Known rows, with every way that one mark hangs from another:
levulob{zofom{lema{fugem}}}: [  1  -3  -3   4   5   7  -1  -1   3   1 -12   3  -9   0  -4  -1  -1   4
   0  -1  -7  -3  -3   3   2  -5   3  -6   7   5  -2   4  -2  -1  -9  -4
   2  -7  -1   1  15  -1  -1]
tuzeza{doru}: [  0   1   1   2  -1   1   0   0   2  -2  -5   3   1   3   2  -2   1  -7
   5  -2  -3  10   4   1   0   0  -1   1   6   4   9   3  -2   0   3   2
   1  -3   3   3 -11  -2   1]
tuzeza{doru{damu{dosuk{zofom{zire}}}}}: [  0  -2   3   2  -5   0   2   0   0  -2 -11   3  -4  12   1   0   5 -11
   1  -2   2   8  -1  -3   0  -3  -4   0   9   6  -5  -3   4   7   4  -3
   4  -5   3   5 -14  -9   1]
tuzeza{doru{damu{dosuk}}}: [  1  -1  -1   3   3   1   1  -3  -2  -2 -12   3  -8   9   3   0   1 -11
   1   0  -1   8   1  -8  -1  -1  -2   0   0   6   5  -2   1   4   7   0
   3  -5   3   3 -18  -8   2]
zire{zofom{lema{fikarib fugem} levulob}}: [  0   4   1   4  -3   5  -2   3   2   2  -8  -2 -12   5  -3  -3   4  -8
   5  -1  -5  -1  -2  12   3  -4   1  -2  15  -5  -5   2  -2   4   3  -3
   2  -1   3   0  15   7   0]
fugem{lema{fikarib{doru{tuzeza}} zofom}}: [  3   3   5  -5   8  -6   0  -5   0  -5   1  -2   2  11   7   0   2  14
  -2   6   1   0   3   0   1  -8   4  -3   0 -14 -24   2  -1  -1  -3  -3
   1   5  -6  -4  -6   0   1]
levulob{zofom{lema{fikarib{doru}} zire}}: [  2   0   0   3   9   3   3   0   4   0  -8   3  -5   4  -4   1   1   9
   5   0  -5  -1  -4   3   0  -7   4  -7  12   3 -18   2  -2   3  -7  -6
   4  -3  -1   1  12  -4  -1]
damu{dosuk{zofom{lema{fugem} levulob}}}: [  1  -5  -7   3  -7   3   1   2   1  -3 -12  -1 -18  13  -7   1   4 -10
  -2   4  -2 -11  -5   0   4  -4  -3   1   5  11 -15  -1   5   8   7  -4
   1  -5   7   2   8   2   2]
lema{fugem zofom}: [  0  -4   5   0  -4   0  -2  -5  -3  -1  -9   0  -8  10   1  -4   1  -5
   1   5  -3   3   4  10   2  -5  -2  -8  13  -5 -18   1   3  -3  -1  -1
   0   0  -1   0   6  -1  -2]
levulob{zofom}: [ 0  0  2  2  3  7  1  1  3  1 -3  2 -1 -2  2  1 -3  5 -1  2 -1 -1  2  0
 -2 -2  4 -3 -1  4 -8  2 -1 -1 -4 -2  2 -5 -1  2  2 -3  0]
dosuk{zofom{levulob zire}}: [ -2  -1  -2  -1 -12   2   2   5   2   0   1  -1   0   7  -4   2   6  -9
  -1   1   7  -1  -4   5   2  -4  -4   4   7   5 -16  -1   4   8   1  -5
   1  -1   5   1   3   0   0]
lema{fikarib}: [  0   2   9   1  -4  -2   1  -1   0   0   2  -2   2   5   3  -1   1   3
   2   4  -3   2   3   5  -2  -3   2  -4  10  -6 -14   0   2   0   1   1
   2   2  -1   0   2  -4   0]
doru{damu{dosuk{zofom}} tuzeza}: [  2  -3   3  -2   0   1  -1   0  -4  -3  -3   1  -7   5   5   5   4   7
  -8   1  -1  -7  -1 -10   2  -6   2   0 -12   5 -13  -3   8   7   2  -5
   2  -1  -3   0  -8  -3   2]
tuzeza{doru{damu{dosuk{zofom}}}}: [  0  -2   3   2  -4   2   1  -2   0  -2  -9   3  -8  10   3   1   3  -6
   0  -1   0   5   0  -7   0  -3  -1  -1   1   7  -4  -2   7   5   4   0
   5  -5   1   4 -17  -9   3]
sovot{dosuk{zofom{lema levulob zire}}}: [ -1  -2  -6   2  -6   1   3   3  -1  -2  -7  -2 -13   7 -12   2   5 -12
   5  -1   0  -8  -7  -1   2  -2  -4   1  12  10 -15  -1   7  11   4  -7
   1  -5   9  -1   5   7  -1]
levulob{zofom{zire}}: [-1 -1  2  1  2  5  2  4  3  2 -5  2  4  0 -1  0 -1 -2  1  1  2  4  0  3
 -2 -2  2 -1  9  3 -8  0 -4  1 -4 -5  1 -5  2  3  6 -3 -2]
fikarib{doru{damu{dosuk} tuzeza}}: [  3   0  -7  -4  17  -1  -1  -3  -4  -4  -6   1 -11   4   4   5   2  10
  -5   0  -2  -8  -3 -17   1  -4   3   0 -24   6  -6  -3   4   5   1  -4
   1   0  -6  -3 -10   0   4]
lema{fikarib fugem}: [ -1   1  10   2  -3  -3  -2  -3  -2   1  -4  -3   1   8   1  -4   1  -2
  -1   5  -6   2   5   9   0  -4   0  -7  16  -9 -12   1   1  -4  -2   0
   0   1  -2   0  10  -2   0]
sovot{dosuk{zofom}}: [ -2  -1   4   1  -7   0   2   1  -3  -1   0  -1  -6   2  -6   1   1   0
   0  -1  -2  -7   2  -4   0  -1   0  -2   4   3 -15  -1  11   1   0  -2
   2  -4   1   0  -5   5   1]
dosuk{zofom{lema{fugem} zire}}: [ 0 -5  0  1 -7 -1  0  1  2 -1 -9  1 -4  6 -9 -2  7  0  0 -6 -3 -2 -5  8
  5 -7 -4 -2 20  1 -8  0  4  3 -8 -5  2 -2  2  2 18  0 -2]
zofom{lema{fugem} levulob}: [  1  -2 -13   3   1   4  -2  -2   1  -1 -11  -1 -15   6  -6  -1   3 -12
   1   0  -3  -6  -7   3   4  -3  -4   0   3   7   2   2  -2   6   2  -4
  -1  -2   5  -2  13   4   0]
zofom{lema{fikarib} levulob zire}: [  1   0  -5   3  -3   0   2   2   2   0  -6  -3  -7  10  -5  -1   5 -12
   7   3   0   0  -9   9   1  -5  -3  -1  18   3 -12   0  -3  12   7  -6
   1   1   9  -1  12   0  -2]
damu{dosuk{zofom{levulob}}}: [ -1  -2  -2   1 -10   3   3   4   1  -3  -3  -1 -11  10  -2   3   2  -8
  -3   7   4  -8  -2  -3   1  -1  -1   4  -1  10 -20  -2   7   8  11  -3
   1  -3   6   2  -4   0   2]
fikarib{doru{tuzeza}}: [  2   1  -6  -5  12  -1  -2  -1  -1  -4   1   1  -2  -3   3   3   2  13
  -2  -1  -4  -7   1  -9   3  -3   3   2 -18   4  -2   2   1   0  -4  -3
  -2   2  -5  -3  -4   5   3]
fikarib{doru{damu tuzeza}}: [  3   1  -6  -5  15   1  -3  -4  -3  -2  -1   2  -6  -1   5   4   4  15
  -5  -4  -2  -7  -3 -14   2  -6   3  -2 -24   2  -2   0   4   3  -7  -3
   2   2  -9  -4  -8  -1   3]
doru{damu{dosuk{zofom{zire}}} tuzeza}: [  2  -3   2  -3   0   0   0   2  -3  -3  -5   0  -3   7   3   3   6   2
  -6   0   1  -3  -1  -8   2  -6   0   2  -4   4 -12  -4   5   8   2  -7
   1  -1  -1   1  -4  -3   1]

Rows:
[  2   4   5  -2   7  -5   2  -6   1  -3   0  -1  -1  12   4  -1   1  11
  -1   6   3   1   0   2  -1  -6   2  -5   4 -15 -25   1   0  -2  -3  -1
   3   5  -5  -3  -5  -3   0] | fugem{lema{fikarib{doru} zofom}}
[  1   0  -7  -1  14   0   0  -5  -4  -2  -7   1 -14   7   0   4   1   5
  -3  -1   2  -8  -6 -15  -1  -2   0  -2 -19   4  -7  -5   5   4   0  -2
   4  -1  -5  -1 -10  -5   3] | fikarib{doru{damu{dosuk}}}
[  1  -4  -5   2   2  -2  -1   0   1   0 -13   0  -4   5  -9  -4   4  -9
   3  -4  -4   1  -6   7   4  -3  -6  -1  19   1   5   0  -5   2  -4  -6
  -1  -2   4   1  19   2  -2] | zofom{lema{fugem} zire}
[  0  -1  -5   4  -3   0  -1   0   1   0 -12  -4  -9  13  -7  -3   5 -17
   5   4  -3   1  -6  12   2  -6  -5  -3  22   0 -11   0  -4   9   3  -6
  -1   0   7  -1  19   1  -2] | zofom{lema{fikarib fugem} levulob zire}
[ -1  -3  -3   1  -9   1   3   6   1  -2  -6  -2  -6  12  -5   2   3 -14
  -1   6   7  -4  -3   1   1  -1  -4   6   7  10 -20  -4   4   9  11  -5
   0  -3   9   3   0   0   1] | damu{dosuk{zofom{levulob zire}}}
[  2   2  10  -1  -2  -5   2  -4   1  -2   1  -2   4  12   5  -3   1   4
   0   7   4   6   2   7  -2  -5   1  -5  14 -17 -22   0  -2  -1   0  -1
   2   4  -2  -2  -2  -4  -2] | fugem{lema{fikarib zofom}}
[ -1   2   4   0   5  -4  -3  -5  -2  -1  -5  -2  -4   9   0  -2   2   5
  -1   4  -6  -2   3   3   1  -5   1  -8   6  -8 -16   1   3  -5  -6   0
   1   2  -6  -1   7  -2   2] | lema{fikarib{doru} fugem}
[  1   3   7   3  -1   2  -2   2   1   2  -8  -1  -7   2  -3  -5   3   1
   5  -5  -9   2   0  12   3  -4   2  -4  20 -10  -1   2  -1  -2  -3  -1
   3   0   0   1  17   4  -1] | zire{zofom{lema{fikarib fugem}}}
[  2   6   1  -4  12  -6  -1  -2   2  -4   3  -2   7   5   5   0   2  13
  -6   3   1  -2   1  -6   1  -5   3   1  -6 -12  -6   1  -4  -3  -5  -2
   0   4  -6  -4  -4   2   2] | fugem{lema{fikarib{doru{tuzeza}}}}
[  0   3   4  -1  -4  -4   2  -1   1  -2  -2  -4   3  17   3  -3   2 -11
   1   9   9   8  -2  10  -2  -6  -3  -1  18 -13 -26  -1  -6   5   5  -5
   1   3   4  -2  -1  -2  -2] | fugem{lema{fikarib zofom{levulob zire}}}
[  1  -1   0   3 -12   3   2   1   3  -1   0  -1 -11   8  -3   3   6   2
   2   1  -3  -8  -6   6   2  -8   1  -3   8   4 -23   3   9  10   2  -3
   4   1   3   0   7  -2   1] | dosuk{zofom{lema{fikarib} levulob}}
[  1  -2 -13   2   0   2   2   3   2   0  -9  -1  -9   6  -8   0   4 -14
   5  -1   2  -1 -11   4   2  -2  -5   4   9   8   0   0  -5  12   5  -7
  -1  -1   9  -1  10   3  -2] | zofom{lema levulob zire}
[  0  -3  -3   0  -6   1   2   1  -1  -1  -6  -1  -6  11   0  -1   2 -16
   6   6   6   5  -2   9   0  -4  -4  -1  11   3 -24  -1  -1   9   8  -5
  -1   0   7  -1   1   0  -3] | lema{zofom{levulob zire}}
[  0  -1  13   0  -7  -5   3  -2  -2   0  -2  -2   0  13   3  -3   3  -3
   7   7   0  10   3  15  -2  -6  -1  -8  27  -9 -34  -1   2   4   4  -3
   2   3   2   1   3  -5  -4] | lema{fikarib zofom{zire}}
[  0  -1  -7   3  -6   3   3   1  -1  -2  -5  -2 -18   5  -9   3   4  -6
   3   0  -3 -12  -6  -3   1  -2  -1   0   3  11 -14   1  11   9   4  -5
   2  -5   6  -1   1   7   1] | sovot{dosuk{zofom{lema levulob}}}
[  0  -3  -7   1 -10   3   3   4   3  -1  -4   0  -7   7  -7   2   7  -7
   2  -3   3  -5 -10   5   4  -5  -4   2  10   9 -12   1   4  11   1  -7
   2  -1   6   1  10   1  -1] | dosuk{zofom{lema levulob zire}}
[  3  -2  -1  -2   8   1  -1  -1  -5  -3  -5   0  -8   3   6   3   2   1
  -6   2  -1  -4   0 -11   0  -3   2   1 -15   4  -2  -3   1   6   5  -4
   0  -1  -2  -1  -9  -1   2] | doru{damu{dosuk} tuzeza}
[  2  -5  -1   2  -4   1   3   2   2  -3  -7   1 -13   8  -5   2   3   3
   0   0  -3  -9  -4  -3   3  -2   0   1   5   8 -13  -2   7   6   5  -3
   3  -3   4   3   3  -1   1] | damu{dosuk{zofom{lema}}}
[  1   0  -9   2   5   1  -2  -4   1  -2 -10  -2 -17  11  -5   0   4  -2
   3   3  -6  -9  -6   3   3  -7  -1  -6   2   2 -13   3   1   5   0  -3
   1   1   1  -3  13   2   2] | zofom{lema{fikarib{doru} fugem} levulob}
[  0  -3 -13   3   0   2  -1   1   1   0 -14  -2 -10   9 -10  -3   4 -19
   3   0   0  -1  -9   7   4  -3  -7   2  14   7   1   0  -6   8   2  -8
  -2  -2   8  -1  17   4  -2] | zofom{lema{fugem} levulob zire}
[ 1  1  0  3  2  4 -3  2  2  2 -9  1 -9 -2 -5 -4  3 -1  3 -8 -6  0 -2  8
  4 -2  1  0 12 -5 10  2 -3 -2 -4 -2  2 -2  0  1 15  7 -1] | zire{zofom{lema{fugem}}}
[ -1  -3  14   1  -8  -4   0  -3  -3   0  -9  -2  -1  16   1  -6   3  -9
   5   8  -3  10   5  18   0  -8  -3 -10  32 -12 -33   0   1   0   0  -3
   0   2   1   1  12  -5  -4] | lema{fikarib fugem zofom{zire}}
[ -2   0  -2   1  -8   2   2   2  -2  -1  -1  -3 -10   5  -6   3   2  -9
   1   3   1  -9   0  -4   0  -1  -1   0   1   8 -18   0  11   6   5  -3
   1  -5   5  -1  -5   6   1] | sovot{dosuk{zofom{levulob}}}
[ 1 -4 -1  1 -7  0  3  3  3 -1 -3  2 -2  4 -7  0  6  3  2 -7 -1 -3 -7  5
  4 -6 -2  0 15  4 -9  0  5  6 -5 -5  3 -1  3  2 11 -1 -2] | dosuk{zofom{lema zire}}
[  0  -2   8  -1   1  -4  -1  -8  -3  -2  -7  -1 -10  14   2  -3   2   5
   3   7  -7   0   4   9   1  -9   1 -13  12 -10 -35   2   6  -3  -3  -1
   2   3  -6  -2   5  -4   0] | lema{fikarib{doru} fugem zofom}
[  1  -5  -7   2  -7   2   4   5   2  -3 -10   0 -13  12  -9   2   5 -12
   2   2   3  -7  -8   1   3  -2  -4   4  10  13 -17  -3   3  12  10  -7
   1  -4  10   2   6   1   0] | damu{dosuk{zofom{lema levulob zire}}}
[ -1  -5   5   0  -4  -2  -1  -2  -2  -1 -11  -1  -3  12  -2  -5   2 -12
   3   4  -1   8   2  13   2  -5  -5  -6  22  -6 -18  -1  -1   0  -2  -5
  -1  -1   2   0  10  -1  -3] | lema{fugem zofom{zire}}
[  1  -3  -3   3   5   5   0   1   3   1 -15   3  -5   2  -6  -2   1  -3
   2  -2  -4   1  -4   6   2  -6  -1  -4  16   4  -4   1  -6   1  -9  -7
   1  -7   3   2  19  -2  -3] | levulob{zofom{lema{fugem} zire}}
[  1   4   4   2   6   1  -3   0   1   1  -9   0 -10   2  -4  -3   4   8
   5  -6  -9  -2  -1   7   3  -5   3  -5  12  -9  -4   3   0  -3  -6  -1
   4   0  -3   0  14   5   0] | zire{zofom{lema{fikarib{doru} fugem}}}
[  2  -3   4   3  -7  -1   3   1   2  -3  -5   0 -12  11  -3   2   3   5
   1   4  -5  -7  -2   1   1  -5   2  -3  13   4 -24  -1   9   6   6  -2
   4  -2   3   3   4  -4   1] | damu{dosuk{zofom{lema{fikarib}}}}
[  2   0   4   4   2   4   3   2   4   1  -8   2  -3   3  -3  -1   1   3
   5   1  -4   2  -3   8  -1  -7   3  -7  20   2 -16   1  -3   4  -5  -6
   4  -4   2   2  14  -5  -2] | levulob{zofom{lema{fikarib} zire}}
[  1   1  -4  -1   1   0   1  -2   1  -2  -2  -2  -3  11   2  -1   0  -8
  -2   6   9   2  -4   2  -1  -3  -3   2   0  -7 -13   0  -4   3   4  -4
   0   1   3  -3  -6   1  -1] | fugem{lema{zofom{levulob}}}
[  1  -5  -1   2  -5  -1   4   4   2  -3  -9   1  -8   9  -8   1   4  -3
   1  -1   0  -5  -6   0   3  -3  -3   2  15   8 -14  -3   4   7   5  -5
   2  -3   7   3   7  -1   0] | damu{dosuk{zofom{lema zire}}}
[ -1  -2   8  -1   1  -6   0  -5  -3  -2  -9  -2  -5  16   0  -4   3  -1
   5   7  -4   5   4  12   1  -9  -2 -11  22 -10 -36   0   3  -1  -3  -4
   1   2  -3  -1   9  -4  -2] | lema{fikarib{doru} fugem zofom{zire}}
[  1  -2   7   2 -10  -2   3   2   3   0  -1   0  -2   8  -5   0   7   5
   4  -2  -3   0  -5  10   2  -8  -1  -4  23  -2 -21   0   6   6  -4  -4
   4   1   2   2  13  -4  -2] | dosuk{zofom{lema{fikarib} zire}}
[  2  -2  -3  -2  -2   4   0   1  -3  -3  -3  -1 -11   7   5   6   5  -2
  -8   4   2  -9  -3 -10   2  -6   1   2 -17   9 -15  -3   8  11   7  -6
   1  -2   0  -1  -9  -2   3] | doru{damu{dosuk{zofom{levulob}}} tuzeza}
[  1  -2  -8   2  -9   5   2   1   3  -1  -1   0 -12   5  -5   3   5   1
   1  -2   0  -9  -9   2   3  -5  -1   1   0   9 -12   2   7   9   1  -4
   3  -1   3   0   6   1   1] | dosuk{zofom{lema levulob}}
[ -1  -4  -2   0  -6   1  -1  -1  -2  -1 -12  -2  -8  15  -2  -4   3 -22
   3   7   3   5  -1  13   1  -5  -7  -3  17   0 -21   0  -2   5   4  -6
  -3  -1   6  -1   8   1  -3] | lema{fugem zofom{levulob zire}}
[  1   6   1  -2  13  -4   0  -6  -1  -1   1  -2   2   8   3   0   2  12
  -6   0   5  -2  -5  -7  -2  -5   1  -4  -8 -14  -7  -2  -1  -1  -8  -1
   5   4  -8  -3  -7  -6   1] | fugem{lema{fikarib{doru{damu}}}}
[ -2  -2   4   0  -6  -2   3   3  -3  -1  -2  -1  -1   4  -8   0   3  -6
   2  -1   0  -3   0  -1   0  -1  -3   0  14   2 -16  -2   8   3   0  -4
   1  -4   4   1  -1   5  -1] | sovot{dosuk{zofom{zire}}}
[  0  -1   6   1 -10  -1   3   0  -1  -1  -4  -3  -4  16   3  -2   3 -13
   7  11   3   7   1  15  -2  -6  -2  -5  21  -4 -37  -1   1   9   9  -5
   1   3   6  -1   2  -3  -3] | lema{fikarib zofom{levulob zire}}
[  2  -2   5   3  -3   0   2  -4  -2  -1  -6   0 -15  11   0   3   4   6
  -2   0  -2  -6  -7  -4  -1  -7   1  -7   3   1 -21  -3  11   9   2  -3
   7  -1  -2   1   0 -10   1] | doru{damu{dosuk{zofom{lema{fikarib}}}}}
[  0   1  -4  -2   0  -2   2   0   1  -2  -4  -2   1  13  -1  -2   2 -13
   0   5  12   6  -5   6  -1  -3  -5   4   9  -7 -13  -1  -8   5   4  -6
  -1   1   5  -2  -2   1  -2] | fugem{lema{zofom{levulob zire}}}
